Each row was made from one walk, in order. Every step used is in the known rows, and no mark comes twice. Write each row's walk.
Known rows
sudipi/semal/rada/mifete/bidov: [ 19   6 -23  -1   5  -7   6   6   8  22  -7  27 -14  14 -26  11  -4  -1
  -1   1 -13   7  -4 -23   7]
semal/rada/bidov: [  9  -4  -8   2  -3  -8  12   2  10   4  -5   3 -12  14 -28 -12   1   1
   5   6  -8   6  -3  -6   2]
bidov/rada: [ 13  -8   1   4  -9  -4   0  -2  12  11   1   0 -17   3   0  16   3   0
   4  -6  -3  -8   2  -6  -3]
semal/sudipi/bidov/rada: [  2  11   7   5  -8 -10 -10   2  27   7  -5 -12 -13   4 -10   2  -1   3
  12   2   0   3   5  -3 -14]
semal/sudipi: [ 15  29  -2   2  -6   1   4  -4  13   6   0  -1  -4  15   0 -21  -1   1
   6   2   4  -1   7  -4 -13]
mifete/rada/bidov/pefilan: [ 18 -40   2  -2   3   3  11   4  -4  -9   3   9 -10  14 -24   8  -3   6
  -5   6  -2 -12  -2 -16  14]
sudipi/semal/rada/bidov/pefilan: [  3  21 -13   4   3 -12  10   0   2   8  -5  22   0  14 -43 -21  -5   3
  -5   5  -4   8  -2 -15  10]
mifete/bidov/pefilan: [ 17 -12  -3   3   1  15   8  -1  -9  -1   1  24  -7  12  -5  18  -6  -1
  -9   3   6  -5  -1 -17  16]
sudipi/bidov: [-13  -7   8   2  -3   2   5   1   7   1  -7   3  -6   5 -16   0  -8   4
  -3   5   5  -1   0   8  -9]
rada/mifete/sudipi/semal: [ 14   2  -9  -3  -2 -10  15  -4   8  17   2  16 -14   9 -25 -18  -5   3
 -16   0  -1 -10  -3  -8   1]
sudipi/bidov/rada/semal: [ -1  14  10   1  -6 -12  -1  -1  14   8 -12  -9 -22  -6 -19  12 -10   3
  -1  -2 -12   2   7   2  -3]
pamar/pefilan: [-12  11   0  -2  -6   2  11  -6  -2  -1  -3  -3  -2  22  -1   1   0  -2
   1   3  10 -10   2   6  -1]
mifete/bidov/semal: [ 29  -8  -5   6  -3   6   1  -3   6  16   0  13 -29  10  -7  27   0  -1
   1  -7  -4  -8   1 -11  17]
semal/sudipi/bidov: [ -5  19   6   2  -4  -2  -1   0  17   0  -6  -5  -3  11 -12 -17  -7   4
   5   8   6   4   5   3 -16]
rada/sudipi/bidov/pefilan: [-13  15  11   5   0   2   2  -4  -3  -3  -6   5  -4   3 -12 -20  -9   4
  -7  11   6   4   4  -7  -5]
semal/rada: [  7   5  -6   1  -4  -3   6   3  10  11  -3  12  -5   5 -10 -14   3   1
   6   5  -4   3   7  -6  -6]
sudipi/bidov/rada/mifete: [ -2 -36  -1   2  -2 -11   1   1  13  12  -8   0 -22  -3 -21  32  -3   5
  -1   5  -8   0 -11  -5  -6]
mifete/rada/semal: [ 23   4   5  -5   0   1   7   5   5   4  -3   0 -16   6  -5  -2  -5   4
  -3  -2 -13 -11  14  -6   1]
mifete/bidov/rada/sudipi: [ 29  10   5   8  -7   2  -7   1  11  10   0  -8 -29   8  10  17   2  -6
   7  -9  -8  -4   6 -22   3]
pamar/fina: [  8   4  -9   2   1   8   8 -11   4   9  -2   0  -6  16  -6   0  -3   1
   8   8  -4  -1   7  -8  -7]
sudipi/semal/rada/bidov: [  5  27 -12   4  -2 -14   9   2  13  13  -8   9  -7  19 -37 -21  -4   2
   2   0  -8   7   0  -8   2]
rada/semal/sudipi/bidov: [ -2  50   7   0  -2  -7   3  -3  16   1 -13  -9  -8   7 -19 -24 -13   3
   1   7  -5   9  11   5 -14]
bidov/rada/mifete: [ 18 -28  -9   2  -4  -9   5  -2   9  16  -1   4 -23   1 -10  28   3   3
  -1   1  -9  -6 -10 -12  -2]
sudipi/semal: [  0  30  -5   2  -4  -2   5  -3   5  14  -2  13  -3  14 -11 -14  -7   2
  -6  -5   3  -4   4  -1  -6]
bidov/semal: [ 15   0  -4   5  -6  -3   2  -7   8  17  -1   9 -22   5  -9   6   2   4
  -1  -2  -3  -9   3  -1   4]

Which walk is each row?
[ 24  17  -6   6  -5 -11   4  -8  19   9  -1  -7 -27  19 -26  -9   0   4
   7   1  -4  -3  -2  -6   4]
rada/bidov/semal/sudipi
[ -5 -10   5   5  -4  -5  -1  -4  12  13  -8   7 -21   1 -21  10  -4   7
  -2   3  -2  -3   1   7   0]
sudipi/bidov/semal
[ 29  13   1   3  -4  -1   1   0  10  11  -5  -1 -30   3  -5  30  -6  -5
   1 -10 -16  -3   7 -14  11]
mifete/bidov/rada/semal
[  9  32  -1   5  -5  -5   2   1   9  11  -4   1 -11   6  -1 -33   4  -1
   8   6  -7   6  11 -12 -10]
semal/rada/sudipi
[ 26 -23 -18  -1   4   1   9   7   5  13  -5  20 -17   9 -17  21   1  -2
   2   7 -12   6  -6 -22   7]
semal/rada/mifete/bidov
[-11  19   5   5   0  -6  -1   2   2   3  -9  11  -3  -1 -18 -31  -4   4
   0  16  -2  13   9 -13  -4]
semal/rada/sudipi/bidov/pefilan
[ 36  21  -7   6  -4   2  -5  -3  17  15   0   6 -26  15  -4  11   0   0
   9  -4  -3  -3   6 -16   9]
mifete/bidov/semal/sudipi
[ 26  49   0   2  -8 -13  -2  -6  21  12  -4 -12 -19   4  -3  -8  -1   0
   8  -3 -13   0  13  -9  -8]
bidov/rada/semal/sudipi
[ -9  22   7   5  -3  -7  -2   5  14   7 -11  -3  -9   2 -13 -30  -3   2
   7  10  -6  12   9  -5 -14]
semal/rada/sudipi/bidov
[ 24 -28 -13  -1   2   8  12   1  -2   7  -2  14 -19  13 -11  31  -4  -2
  -4   3  -4  -3 -11 -15   7]
rada/mifete/bidov
[  6  -9  -3   2  -3 -15  -4   1  23  11  -8  -7 -19   2 -19  15  -2   5
   8   8  -7   3  -6 -10 -13]
semal/sudipi/bidov/rada/mifete
[  9  49   1   8  -8 -12  -8  -4  15  22  -3  -5 -19   8   0 -15   0   0
   4 -11  -7  -2  10 -14  -9]
bidov/rada/sudipi/semal
[ 22  -7  -7  -1  -6 -19   5  -3  18  24   2  11 -25   1 -22   2  -1   2
 -10  -6  -8 -11  -3 -14   2]
bidov/rada/mifete/sudipi/semal
[ 23 -33 -14   0   7  10  14  -1 -12   3   0  28 -12  11 -16  31  -6   0
 -13   8   0  -4 -12 -22  16]
rada/mifete/bidov/pefilan
[  2  55   0   5  -4  -4   1  -5   5  15  -3   1  -7  15  -3 -32  -6   1
  -3  -5   0  -1   9  -8  -9]
rada/sudipi/semal
[ 12 -14 -16  -1   1  -8  12   2   7  14  -5  16 -10   5 -19   0   3   2
   1  11  -9   4  -5 -11  -4]
semal/rada/mifete
[  6  14 -21  -1   2 -14   8   1   9  23  -7  22  -7   9 -27 -11  -2   3
  -2   5 -11   6  -3 -13  -5]
sudipi/semal/rada/mifete
[  3 -33  -2  -4  -1 -14  12   5  16  10  -5  13 -17  -4 -36 -15  -1   4
  -5  15  -7   4  -3  -7  -4]
semal/rada/mifete/sudipi/bidov
[  4 -16  12   2  -7  -8   2  -5  17  12  -1   6 -29  -5 -25  -7  -2   6
  -7   2   0  -9   5   5   6]
mifete/sudipi/bidov/semal
[ 32  24  -6   8  -2  -4  -6   2  14  21  -4   8 -33   5  -5  -2   6  -2
  11  -1 -15   4  11 -24  11]
mifete/bidov/semal/rada/sudipi
[ -3 -15  15  -2  -8   0   9   1  12   0   0   3 -13   0 -18 -18  -6   3
  -9   4   7  -7   4   7  -3]
mifete/sudipi/bidov
[ 22 -24  -9  -4  -3 -11  15   2  13  14   2  18 -17  -1 -23 -19   5   1
  -5  11  -8  -2  -1 -12   0]
semal/rada/mifete/sudipi
[ -4  16   9   8  -5  -7  -5  -6  12  13  -8  -5 -27   2 -14  -9  -4   5
   1   3  -4   1   6   0  -3]
rada/sudipi/bidov/semal
